Known rows, with every step that occurs:
bolezus poda vazer zona: [ 15  -4  10  -5  -3 -22   9  27 -26   0 -11 -15 -21   4  17  -4   2   0
 -28  42 -36  11  11]
kino rike poda: [ -4   3   3 -32  29 -78  23  10 -16 -12 -13   4  10   7  14  -6  15   2
  38   4  -2   9   5]
rukav kino rike poda kenu vasuv: [  4  39  -3 -12  58 -75  36  -5 -27   6 -13  25   8   5   7 -12  20  15
 -25   8  44   5   2]
dakir poda: [ -7  -3   0 -12  21 -39   5   3   0   4 -25  -9   8   4   5   5  -2   6
  11  10 -19   7   5]
kenu vasuv: [-13  22  -3  -2   9 -13   9  -8 -29  24  -8   1  19   6   7  -2  10  -3
 -16   1 -15   2   9]
rike kino dakir poda vazer: [-10   8  -2 -12  29   7  13  18 -30   6 -38  -6  -8  -2   4   8   1   9
  -3  46 -60  14  21]
poda dakir kino rukav: [ -4   5 -13 -20 -13  33   1  27 -40   4 -36  -6  14  -6  -6  25  11   5
 -17   9   6   1  14]
bolezus poda: [  7  -4   1 -14  -6 -25   8  18 -22   1 -17   2   1   9   9  -5   1  19
  -1   8 -18  12   1]
vasuv kenu kino rike: [ -6 -14 -22  -8 -13  13  25  -4 -51  24  -5  -3  21  11  16   6  18  33
  -2  17 -15   3   9]
vazer poda dakir kino rukav: [  2 -12  -5 -19  -2  15   0  34 -36  -1 -40  -8   6  -3  -3  27  10   4
 -16  14   8  -1  23]
poda dakir: [ -4   8  -8   1   5  12   3  21 -38   5 -17  15   4   1   3   8   6   7
 -16  16  -8   3  11]
zona vazer poda kenu kino rukav: [  5 -14 -25   3   2  14  23  10 -21   9 -32  12  -1  15   5  17  41   6
 -38  39   6  -7  14]
vasuv kenu kino: [ -5  -7 -18  18 -19  38  12  -3 -53  34 -16   0  20  11  12   8  24  25
 -30  16 -24  -2  11]
vazer poda kenu: [  6   2  -3   7  31 -29  12  20 -35   8 -22   7   7  11  13  -5   9   4
 -40   6  11   0  14]
zona vazer poda dakir kino rukav: [  2 -21 -13 -17 -13  39   3  39 -28  -4 -39  -4  -7   7 -10  31  17 -13
 -27  42   2  -4  25]
vasuv kenu kino rukav: [ -3 -10 -24   6 -17  49  20 -10 -34  30 -28  -2  35   9   7  16  30  25
 -20  11 -14  -3   6]
kino dakir: [-13   5  -6  -7 -10  35  22  14 -39  15 -18   3   0   4   8 -10  -1   8
  33   3 -31  10  10]
rukav kino rike poda dakir: [  4  11  -2 -17  33 -51  29  20 -35 -15 -24  32 -10  -2   3   4  11  20
  14  26  22   8  11]
dakir poda vazer: [ -4   1   1  -9  14 -32   6   8   4   2 -24  -9   2   2   2  12   4  -9
 -25  38 -25   4  13]
zona vazer poda: [ -2 -21  -5  -1   2   0  11  21 -22   2 -23   0 -14  18   4   4   9 -13
 -10  34 -23   0  22]
zona vazer poda dakir: [  2 -17  -7   5   4  22   5  32 -26  -3 -19  17 -20  14  -2  14  14 -12
 -25  47 -10  -2  23]
kino rike: [-10  -1 -10 -27   7 -27  22   7 -32   1 -11  -5  11   5  14  -5  -1  12
  26   3  -7   9   7]
kenu kino: [-11  -2 -13  -1 -17   0  11   1 -48  21 -20   3  -1   4  11   8  24  19
   0  11 -30   1  12]
rike kino: [ -8   9  -7  -8  26 -13   4  12 -62  10 -40  -3   9   4  11  -2   5  16
 -14  10 -42   8  17]
kino rukav: [ -6   1 -11 -14   5   6  18   1 -13   7 -33  -3  25   3   5   5  10   5
   8  -2  -7   3   3]
zona vazer poda kenu kino rike: [  2 -18 -24 -11   7 -20  27  15 -39   2 -10  10 -16  18  15   8  31  14
 -21  46   4   0  14]

Rows:
[  0  11   4 -16   5 -27  -8  38 -44  -4 -28   5  -1  -3  -1  18  22  -8
 -12  13   2   2  17] | rike poda dakir kino
[ -1 -13  -4 -33   1 -20   5  39 -53  -9 -19 -10  -7  -1   7  17   0  12
   3  18   8   4  24] | vazer poda dakir kino rike
[ -9 -15 -12   8 -18  46  20  -3 -24  31 -17  -6  12   7   9   7  13  31
  16  25 -41   8   9] | vasuv kenu kino dakir poda
[ -7   7 -13 -18  31   2  13   4 -43   8 -51  -4  25   0   8   8  12  18
  -5   5 -30   6  11] | rike kino rukav
[ -3   2   8  -9  32   2  13  21 -39   6 -34 -25 -23  -5  17   1  -6   3
   4  52 -73  19  24] | rike kino dakir poda vazer zona
[ -1 -15  -3  15 -13  51  21   7 -28  28 -11 -22 -12   3  16   9  14  11
 -12  57 -59   8  20] | vasuv kenu kino dakir poda vazer zona
[-10  33  -5  -7  58  -7  14  -1 -35  20 -24   2  16   0   8  -8   8  19
 -19  18 -27  13   8] | rike kino dakir poda kenu vasuv
[ -1  -9 -10  -9   8 -34  24   0 -36  11 -10   6  22  11  16   5  35  22
   7  18  -7   3   8] | vasuv kenu kino rike poda
[-12   2  -2 -16  31  -3  13  11 -33   8 -40  -8   0   0   8  -1  -6  23
  35  20 -58  18  14] | rike kino dakir poda
[  0 -17  -6  -7 -17  27  -6  46 -48  -2 -27  -2 -25   9  -6  24  12 -14
 -35  46 -10  -1  30] | zona vazer poda dakir kino
[ -7  13 -20   5 -12  38  25  12 -58  26 -13  17  -3   2  13  -3  25  27
  -4  11 -16   5   8] | poda kenu kino dakir
[-12  -6 -19 -23  -9 -24  23  -1 -44  10 -11  -1   2   4  17   5  19  30
  28  12 -16   6   9] | kenu kino rike
[ -8   9  -8   5 -11  45  34  10 -50  20 -31  14 -15   2   2 -10 -10  25
  24   7 -21  11  14] | rukav kino dakir
[ -6  -9   0  -2 -12  14  20  10 -24  16 -15 -19 -30  -4  16  10  13   8
  17  54 -61  11  19] | kenu kino dakir poda vazer zona
[-11  -3   1 -14   6   1  18   7  -5   8 -21  -7   0   3   6  -4  -7  10
  46  10 -34  14   6] | kino dakir poda
[  0   8   0 -29  30 -57  18  22 -22 -19 -10  19   6   0   8   3  19   4
  25  16  10   8   8] | kino rike poda dakir
[ -9   4   0 -10   2  11  17  14  -1   6 -21  -5  -8   1   1   6  -1  -4
  11  36 -41  11  14] | kino dakir poda vazer
[ -4   6 -23 -15   8 -27  24   4 -51  10  -7   9   7   4  19   0  25  32
  -9  10  10   4   4] | poda kenu kino rike
[  0  19   0   9  40 -33   9   3 -29  20  -9   8  17  11  12  -5  15  -2
 -54   4  17  -3  13] | vazer poda kenu vasuv
[ -2   4 -15   2  17 -37   8  -1 -19  14 -22   4   4   3  11  10  24  24
 -27  18  -5   3   2] | dakir poda kenu kino
[ -4   2   3 -45   8 -68  12  24 -36  -8 -22 -14   5   4   9   4  12   2
  28   0  -1   7  12] | dakir kino rike poda
[ -2  17  -8   0   5 -10  26  15 -43  13 -16  24  -2   5  12  -3  39  17
   8  10  -7   5   7] | rike poda kenu kino dakir
[-13  10  -6  -9  13  29  17  18 -68  15 -36   1   2   1  11  -8   1  22
  22   9 -56  14  18] | rike kino dakir
[  2  -9 -16 -13  19 -45  24   9 -47   4 -11   5  -1   7  22   3  23  31
  -9  15  13   1  13] | vazer poda kenu kino rike
[ -4   9   3 -41   3 -61  11  31 -28 -11 -21 -14  -3   0   5  10  20 -14
  -7  28  -3   4  19] | dakir kino rike poda vazer
[  3  17  -8   3  21 -53  13   9 -36  10 -21  21   4   6  13   4  44  11
 -27  12   6  -2   6] | rike poda kenu kino
